Each row comes from the steps of one walk. Every step used is in the known rows, and no mark comes twice. Write the walk behind each row, first mark first.
Known rows
sakav-lifu-zesid: [ 39.5   0.1  -3.9   8.7  27.9 -22.1 -15.8   2.8  -7.3   6.2  -4.0  -7.3
 -16.7  39.9  -1.4  13.6  -4.9  -5.9   2.7   3.1 -20.0  -6.9 -14.1 -49.5]
figiz-rimo-labu-lifu: [  4.5 -10.6  55.6 -36.2 -33.4 -11.3 -21.2  24.2  24.7  11.6  39.6  14.6
  14.3 -19.0 -10.0  -1.2 -13.4  33.5  33.7 -32.1  22.8  -8.1  11.6   3.3]
zesid-lifu-labu-rimo: [-37.4 -14.2 -17.9  31.7  10.4  -1.2  -1.6   4.2  -2.1   5.6  -6.5  -3.7
  27.3  20.7 -10.8   6.0  32.0 -18.2  12.6   8.8  19.2 -22.3 -10.1  40.3]
sakav-lifu-labu-rimo: [ -0.1  -5.7 -11.9  36.5  34.8 -32.5  -8.3   2.9  -1.6  -3.4  -3.1  -0.8
 -16.1  43.3 -16.7  53.7  59.9 -15.8  25.2  23.1 -20.5 -12.6 -15.0  10.3]
zesid-lifu-figiz: [-24.1 -10.6 -50.7   9.5  -7.5   7.0   6.3  -9.8 -20.5 -24.8 -10.4  -1.3
  42.4  17.4  -1.4 -24.6 -19.8  -4.3 -35.3 -11.2   2.9   3.0  11.1   3.0]
lifu-figiz-rimo-sakav: [ -8.1   2.8 -18.5  22.2 -35.3  17.6  -6.5  10.6  -1.3  16.1  -1.9  17.2
 -30.9 -31.0   7.1   7.6 -26.0   4.9  -2.8 -12.5 -18.8  12.6  33.4 -10.8]
dibo-rimo-labu: [-14.3   8.0  68.8 -32.1   3.0  -8.7   4.0  -8.2  20.6 -10.2   1.6 -21.3
   1.8 -10.8 -14.3  -9.3  13.4  36.0 -24.4  -8.8 -21.0 -15.8 -11.6  18.0]
dibo-rimo-sakav-lifu: [ 19.5  17.5  32.6 -36.6  18.1  -0.2  22.5 -29.9 -14.7  10.9 -24.9   0.0
 -57.4  12.2  11.6  13.6 -10.7  -0.5 -26.2  27.5 -24.6   5.3 -15.3 -21.4]
labu-lifu-figiz-rimo-dibo: [-32.5 -34.5 -29.4   9.8 -25.4  11.7 -18.6  28.2  -2.3  10.5 -10.3  40.4
  27.2 -39.5  19.2  -1.4 -30.0 -17.1  27.3 -33.8  33.0  22.7  39.8  18.1]
dibo-lifu-labu-rimo-figiz: [-24.6   6.6 -24.8  18.5   7.1  27.8   7.4  -0.4   3.0 -20.2   2.1   2.5
  15.1  -5.9  -4.6  20.9  40.9 -60.8 -11.2  37.5   9.9   6.9 -10.8   8.0]
figiz-rimo-labu-lifu-sakav: [ 47.8  -8.8  33.2 -47.4 -31.5   2.6 -12.4  50.9  18.2  27.9  17.2  13.7
  25.0 -20.1  11.8  -2.4 -12.5  52.1  45.6 -28.2  33.1  -3.7   1.9   9.8]
sakav-lifu-labu: [ 14.8  24.3   3.4   8.3  34.9 -33.0   0.0 -15.2   3.3 -10.1  16.1 -14.1
 -24.7  43.7 -17.3  35.3  29.8  -6.1   2.3   8.2 -28.5 -12.9 -19.5  10.4]
dibo-lifu: [ -7.5  17.3   5.8   9.1  13.8  -9.8  16.6 -40.5  -2.8 -31.2  22.2 -30.0
   6.6   1.2 -10.3 -43.7   1.0   4.0 -24.2  15.8  -3.6  -1.3 -14.5 -27.9]
rimo-dibo-lifu-labu: [-20.6  19.4 -27.4  14.8  21.1   9.7  12.9 -16.8  14.4   0.0   0.9 -34.7
 -13.6 -10.1   6.0 -14.2  16.0 -35.5   2.8  17.5   5.4  -6.3  -7.5  61.9]
sakav-lifu-figiz-rimo: [  2.9  -0.8  -1.1  30.0 -13.6  -7.3 -13.8   6.9 -14.2 -28.1   5.3  25.6
 -22.8  31.6 -10.7  15.4 -16.8   4.6   6.3  -0.1 -38.1  16.2  18.3 -23.2]
rimo-labu-lifu: [ 19.9 -17.9  18.4 -48.3  -1.6 -24.3  -4.3   4.7  21.3   3.8  28.5 -12.5
  43.0 -14.5  -4.0  17.7   6.0  25.5  11.8 -31.8  21.7 -16.3  -0.5   0.5]
sakav-lifu: [ 27.3  10.8  13.1   3.3  24.5 -35.6   6.3 -31.2 -14.8 -23.1   0.7  -8.3
 -13.5  42.5 -20.7   5.3   3.2  19.0 -20.2   6.8 -32.5   0.6 -13.1 -36.4]
zesid-lifu: [-12.1   5.1   6.8   3.0   0.4  -4.8  15.3 -30.7 -21.2 -10.9   1.9 -10.1
  30.7  21.9 -11.7 -47.3 -23.5  13.6 -34.4  -4.1   4.9  -8.0  -9.8 -11.4]
dibo-rimo-sakav: [-15.7  17.8  38.2 -23.8   3.1   5.9  23.0 -28.6  -4.3  17.2 -18.0  -6.6
 -28.7 -30.8   9.1 -14.5  -5.4  10.4 -32.0   4.4  -5.9   2.2  -3.8 -13.3]
dibo-rimo: [-39.0  13.8  62.2   3.3  15.4 -19.5  11.9 -27.6  -9.7 -19.8  -5.0  -6.4
   6.0 -12.8  -6.7 -31.5   5.9  21.3 -31.1  -4.8 -12.8  -5.6  -7.8 -14.5]
zesid-lifu-sakav: [ 29.0  11.3 -17.4 -14.2  -1.6   5.3  22.6  -5.6 -26.1   5.9 -24.2 -11.6
  39.7  19.9   7.1 -49.1 -17.9  32.4 -27.5   1.5  20.4  -2.9 -14.9  -3.9]
dibo-rimo-labu-lifu-zesid: [ -2.3 -24.5  38.2 -56.3   4.0   7.9 -18.5  35.5  25.6  24.7  -0.7   2.8
  31.9 -24.6  27.4   8.8  -4.5  -3.3  27.6 -23.1  38.6 -24.2  -6.5   3.9]

Write each row's walk
[ 10.1   8.5  68.5  -3.5 -34.4  -7.4 -19.4  11.8  24.4  -1.7  34.5  -5.5
 -16.3  -4.9 -26.7  -8.1 -10.6  50.5   3.2 -21.9 -26.3 -10.5   7.3   8.2]  figiz-rimo-labu
[-31.4  -7.6 -24.6   7.0  -5.8  33.4   4.5   7.8 -10.4  -0.8 -21.6  21.2
  38.3  11.0  -6.6  16.3  19.4 -48.8 -23.9  14.6  23.2  -0.2  -7.6  25.4]  zesid-lifu-labu-rimo-figiz
[ -1.7 -15.5 -37.3  29.8  34.8  -7.5  -7.6   9.1   2.7  16.8 -35.4  -0.7
 -31.4  26.2  -2.3  55.0  50.7 -31.0  25.0  18.5 -13.2  -4.2  -4.9  50.5]  sakav-lifu-labu-rimo-dibo
[ 16.7  20.8   3.4  11.3 -21.7  33.5  11.2  11.3  -5.4  11.6 -20.4  -0.5
 -25.0 -22.4  22.4 -63.2 -35.9  10.6  10.7  20.2  10.5  20.6  -1.5  17.3]  figiz-rimo-dibo-lifu-sakav
[ 12.5  -3.7 -41.2  15.7  19.5 -21.4  -0.8 -13.2 -19.5 -34.1  -4.1   0.3
   2.1  39.3  -9.0  26.8   8.5  -0.6 -22.1   0.1 -34.2  10.8   3.8 -23.8]  sakav-lifu-figiz
[-22.4  18.3  -3.6   2.1   8.3  -4.4   9.3 -16.3  -0.1   1.6  10.7 -14.7
  21.6  23.5  -9.5 -18.2   2.7  -9.9 -10.1  -0.2   8.0 -19.9 -13.1  37.6]  zesid-lifu-labu
[-10.0   4.0  10.2  30.2 -20.0  37.1 -18.2  17.3   7.2  21.0  -5.7  -0.8
 -34.8 -24.4  17.9 -45.7 -49.9 -28.6  26.9  13.5  10.5   9.2   6.8   2.5]  figiz-rimo-dibo-lifu-zesid
[-19.7  33.0  -8.7  15.1  22.3  -6.6  10.5 -23.6  16.2 -18.5  33.7 -30.7
   0.4   8.2  -7.1 -14.9  23.9 -19.9   3.5  21.4  -0.6 -12.7 -17.2  22.8]  dibo-lifu-labu
[  2.7  -7.5 -26.8  26.0 -11.4  11.2 -15.2  12.6 -13.6  -6.7 -28.2  25.9
 -38.2  17.6   2.2  17.3 -28.7  -9.0   4.9  -0.9 -32.9  27.7  27.3  17.7]  sakav-lifu-figiz-rimo-dibo
[  8.9 -31.3 -40.5 -36.4  -6.2  -7.2 -11.4  24.0  18.1  -8.9  15.9   2.5
  61.7 -19.1   5.4  36.1  11.9   6.0   8.0 -40.1  19.9  -3.8  19.1  16.8]  rimo-labu-lifu-figiz
[ 35.9  -0.5 -13.1 -25.5  14.1 -22.3  11.7  10.0 -11.8  12.0  -4.5   6.0
  54.7 -19.5  16.6 -14.2  10.0  32.7  12.7 -22.2  46.5  -1.0  -8.5 -25.4]  labu-lifu-sakav
[-32.3   2.0 -17.2  44.2  20.4  -4.9   4.2  -3.3  13.5 -14.1  12.8 -16.3
   5.8   4.2  -7.7   2.2  55.7 -31.3  24.4  30.4   7.6 -14.4 -14.4  23.2]  dibo-lifu-labu-rimo
[-40.8 -37.3 -85.6  49.5   3.8  28.3   3.9   3.9  -4.5 -18.5 -38.2  -4.6
  12.2 -19.8  13.4   0.1  18.8 -39.5  -1.5  19.6   6.6  20.7  19.6  21.7]  labu-rimo-dibo-lifu-figiz
[ -8.9   0.4   0.5   4.7 -37.2  30.2 -12.0  20.6  23.9 -29.7  30.9  -6.4
 -10.3  -4.1  -4.8 -12.3 -19.5   3.6  10.2   3.5 -19.3   6.9  18.6  20.3]  dibo-lifu-figiz-rimo-labu
[-23.5 -20.9 -31.2  33.3  11.6  14.2  12.7 -13.4  -3.1  -3.9 -28.3 -15.9
  -0.4 -16.5   1.3 -21.0  17.3 -21.9   0.7  27.0   8.5  10.6   0.9  12.4]  labu-rimo-dibo-lifu
[-31.4  -2.0   2.0  47.5 -24.6  -5.3 -13.3   8.8  -5.1 -21.6  11.4  20.6
   7.1 -10.5 -13.1 -11.7 -12.2  13.6  -1.9 -20.1 -21.9  12.5  27.9 -16.2]  lifu-figiz-rimo
[ 36.4 -17.8 -21.3   5.3  12.9 -10.3   7.5  -9.1 -12.7  18.5 -25.4  -0.5
 -46.3  23.5  -2.1  51.2  23.5  -4.5  -1.2  24.0 -20.0   3.2  -7.4 -33.2]  labu-rimo-sakav-lifu
[ 40.1  25.7 -20.3 -17.6  26.5  -9.6  10.2 -13.3   3.3  27.1   4.5 -14.1
 -58.7  25.7   3.8  57.8  22.8 -14.3   2.2  18.9 -23.9 -11.6 -14.2  15.2]  rimo-sakav-lifu-labu
[ 66.5   4.5 -26.2 -12.6  17.2   4.8  -5.5   2.1  -7.8  41.2 -20.4  -5.8
 -49.6  21.5  17.4  38.4 -16.1 -16.2   3.1  13.2 -13.0  -6.0 -10.2 -42.7]  rimo-sakav-lifu-zesid
[-29.2  18.6  51.0 -22.5   1.4  11.3  16.5 -23.4 -15.5 -27.8 -20.0  16.3
  18.1 -22.0  -4.2 -22.3  -8.6 -10.0 -70.0   5.0  -6.5  15.1  -4.1 -28.0]  dibo-rimo-figiz
[ 56.2 -12.2  -8.3 -59.6  -0.6 -12.1  -0.3  31.5  14.0  21.1   4.2 -10.3
  47.7 -14.5  13.9   5.9  14.2  44.0  18.6 -26.9  38.6 -12.9  -9.2   8.9]  rimo-labu-lifu-sakav
[ -6.5  10.1 -30.5  14.8 -33.4  41.4   7.3  -0.7  -0.4  -1.9  11.6   7.8
 -35.9 -25.0  17.5 -17.6 -35.4 -21.2   0.8  17.6  -7.1  22.0  23.2 -10.6]  dibo-lifu-figiz-rimo-sakav
[-12.0 -14.0  56.9 -65.0   2.8 -13.0   1.9   3.4  18.3   0.0   8.4  -1.0
  36.8 -25.6   5.2  -1.5   6.3  18.4   3.8 -20.9  26.4 -15.8  -8.1  16.2]  dibo-rimo-labu-lifu
[-30.9 -23.6  -4.9  13.1 -24.3  -6.8 -17.1  21.4  -5.8 -10.0  18.0  39.2
  41.2 -24.5   5.2   0.6 -17.3  -0.9  31.3 -34.0  25.2  14.3  31.9 -18.3]  labu-lifu-figiz-rimo
[  7.4  17.7  42.6   7.5 -30.5   6.9  -0.5  -8.0  -1.5  26.9  13.3   7.5
 -46.6 -26.8  -5.0 -11.6 -26.3  24.7  -3.6  -7.6 -14.4   4.1  12.7 -25.7]  figiz-rimo-sakav
[ 37.5  18.5  32.7  -9.2 -15.9   4.2   2.8 -10.6 -11.7  20.1   6.3  13.2
 -73.2  17.3  -4.5  12.4 -34.1  14.1   1.4  15.9 -31.0  10.0  -0.4 -35.3]  figiz-rimo-sakav-lifu
[  8.2 -22.4  -4.6  -6.2  13.9 -16.6 -19.4  16.7   1.8  24.2   7.6   9.9
  48.1 -17.0  12.4   2.4  -3.8  -9.2  27.1 -27.4  45.8 -12.8   0.6 -41.1]  labu-lifu-zesid
